Each row was made from one walk, in order. Every step used is in the known rows, and no mark comes twice. Write each row's walk.
Known rows:
N/G/V/J: -2 -28 4 2 -1 -30 -9 0 5 -20 -19 10 14 40 -13 19 -58 7 -3 43 5 -21
N/G/E/U: -27 -30 -9 -9 -7 -20 3 -11 18 -7 -28 -6 12 5 -17 36 -43 28 0 -4 5 -35
J/E/G: -1 6 -20 -8 -17 -2 -4 8 19 -6 -32 7 -8 34 -18 18 -22 24 -3 12 -1 -9
V/W/G/E/U: -27 -32 10 -18 -7 -15 -2 -11 -2 10 -14 -3 19 -9 -24 25 -42 37 -17 11 -6 -28
U/E: -8 7 24 -4 -54 -52 -2 -10 -22 -32 -12 23 -2 10 -8 28 -14 4 -4 26 -2 -14
U/E/G/V: -14 -7 4 -3 -30 -42 6 -21 -23 -45 -13 41 16 43 -27 23 -27 22 -27 20 13 -14
G/J: 7 -1 11 -4 -20 -38 9 14 -3 1 -26 5 -10 38 -10 23 -39 6 8 32 10 -21
G/Z/E: -12 -7 7 0 -49 -21 18 -10 20 -4 -24 -14 -13 15 -12 31 -19 -4 -23 33 -3 -21
V/J: 2 4 13 2 -32 -26 -8 8 10 -5 -18 -5 0 9 2 17 -19 -2 9 41 -14 -15
W/G: -7 -9 24 -9 -20 -26 -13 10 -21 13 -29 19 -6 0 -7 38 -26 20 -7 59 1 -14
V/J/E: 7 2 -12 -4 -30 -1 -8 10 27 -4 -24 -18 2 19 0 1 -12 0 14 22 -20 -12
G/U/E: -12 -7 31 -8 -77 -41 1 -20 -28 -30 4 23 12 3 -7 33 -13 14 0 53 4 -23
V/J/E/G: 3 9 -31 -4 -19 8 -10 13 31 -3 -31 -14 0 32 -8 4 -17 15 2 23 -12 -6
J/E: 1 -2 0 -9 -26 -15 1 5 15 -6 -26 1 -13 21 -9 14 -18 9 8 10 -12 -14
N/G/Z/E/U: -26 -29 2 -7 -35 -10 15 -12 14 -7 -35 -32 -9 9 -14 40 -41 8 -26 37 7 -33
W/G/U: -10 -24 29 -12 -40 -15 -10 2 -26 16 -14 19 9 -8 -5 43 -26 29 0 82 8 -23
U/E/G: -11 14 5 -4 -44 -43 -7 -9 -22 -31 -21 27 1 23 -16 31 -18 20 -16 31 6 -10
E/G: -6 4 2 -4 -19 -26 -7 5 3 -10 -27 21 -10 25 -15 35 -25 24 -7 32 7 -13
Z/E: -20 -1 16 -3 -49 -27 -2 5 18 -9 -34 2 -14 4 -7 29 -19 -4 -9 34 5 -24
G/J/E/U: -3 -13 -10 -12 -22 -1 21 8 11 1 -37 -26 -10 25 -7 5 -25 10 13 5 -3 -29
W/G/J/E: 7 -16 -10 -13 -9 0 2 24 -5 24 -41 -4 -8 30 -12 14 -33 20 3 38 4 -13
U/E/G/V/W: -11 -10 13 -8 -24 -51 -2 -24 -25 -52 5 39 21 55 -39 16 -54 26 -36 18 7 -11

Write each row's walk:
1 2 -7 -2 -17 -22 12 -8 1 -2 -14 6 -9 40 -21 37 -27 22 -22 26 -1 -9 -> E/G/Z
-6 -12 -12 -13 -38 12 -1 -1 14 -5 -18 5 6 26 -16 22 -19 34 4 31 5 -19 -> J/E/G/U
-5 -23 -8 -18 -11 13 11 17 -7 21 -44 -24 -5 9 -8 12 -28 24 2 35 1 -26 -> W/G/J/E/U
12 5 -41 -1 -19 16 6 0 30 1 -18 -29 2 40 -13 8 -17 15 -12 23 -20 -3 -> V/J/E/G/Z
-11 -26 23 -6 -8 -27 -1 -5 -25 -1 -21 34 8 18 -16 30 -38 22 -15 55 6 -18 -> W/G/V
-25 -13 11 -5 -49 -7 27 -19 17 -10 -28 -31 -10 -2 -9 30 -14 -1 -24 28 -6 -33 -> G/Z/E/U
-6 -26 19 -11 -32 -30 -9 -2 -6 -8 -17 13 4 17 -11 44 -47 26 9 62 13 -28 -> N/G/U
-14 -1 -15 -4 -28 -16 2 18 21 -2 -48 -4 -10 34 -19 24 -31 12 -14 40 28 -22 -> Z/E/G/J
-27 -13 -2 -1 -25 -16 5 -8 19 -24 -37 21 4 35 -25 23 -30 15 -29 29 21 -23 -> Z/E/G/V
-9 -7 9 -8 -39 -14 -2 -4 0 -6 -14 19 8 18 -15 38 -23 34 0 58 13 -22 -> E/G/U
-15 -19 36 -14 -64 -30 -8 -12 -48 -8 -6 27 20 -11 -6 39 -14 26 -10 76 7 -20 -> W/G/U/E
-28 -24 10 -10 -41 8 19 -8 -6 14 -35 -26 -3 -20 -9 36 -16 12 -32 57 -2 -30 -> W/G/Z/E/U
-4 -22 26 -6 -10 -51 5 -15 -6 -29 3 29 8 44 -29 15 -59 15 -15 22 1 -20 -> G/V/W
-1 7 -3 -2 -42 -34 12 -21 -19 -23 -7 12 0 35 -23 35 -20 21 -30 26 -2 -5 -> U/E/G/Z
-15 -33 -7 -9 -11 23 4 -2 2 1 -31 -18 21 4 -5 -2 -21 15 -6 40 -16 -25 -> W/G/V/J/E/U
-12 -33 -19 -8 0 12 5 -4 19 -19 -26 -23 15 29 -11 1 -44 13 2 17 -8 -30 -> N/G/V/J/E/U
6 -20 21 -14 -4 -37 -8 17 -21 17 -18 7 1 30 -22 24 -63 24 -11 57 6 -13 -> V/W/G/J
-13 -26 5 -13 -4 -28 -14 -4 1 11 -8 15 19 8 -27 26 -47 33 -16 19 -4 -16 -> V/W/G/E
1 -5 -23 -9 -42 24 -9 3 28 1 -16 -15 17 22 -6 8 -12 24 9 45 -6 -16 -> V/J/E/G/U
4 -19 5 -3 -11 -35 5 -6 -5 -4 -13 -2 -11 39 -18 44 -52 16 -13 31 0 -16 -> N/G/Z
13 -8 -11 -8 -20 -15 11 16 11 1 -32 -7 -12 43 -11 8 -33 7 13 9 1 -18 -> G/J/E
-3 -20 -14 -12 3 -13 4 -11 14 -28 -10 18 10 64 -39 2 -57 33 -23 5 -1 -11 -> J/E/G/V/W
-28 -31 18 -16 -32 -4 12 -14 -7 7 -17 -30 3 -8 -21 29 -39 17 -42 51 -8 -26 -> V/W/G/Z/E/U
3 -17 -14 0 -15 -3 5 -4 23 -17 -13 -3 15 36 -9 -8 -24 0 5 21 -14 -17 -> G/V/J/E
-7 -29 38 -19 -35 -23 -16 -5 -29 10 1 17 16 2 -17 35 -48 35 -9 79 2 -21 -> V/W/G/U
1 -24 -13 -6 -7 11 -5 6 5 3 -22 0 19 23 -8 -1 -26 14 -6 47 -12 -12 -> W/G/V/J/E
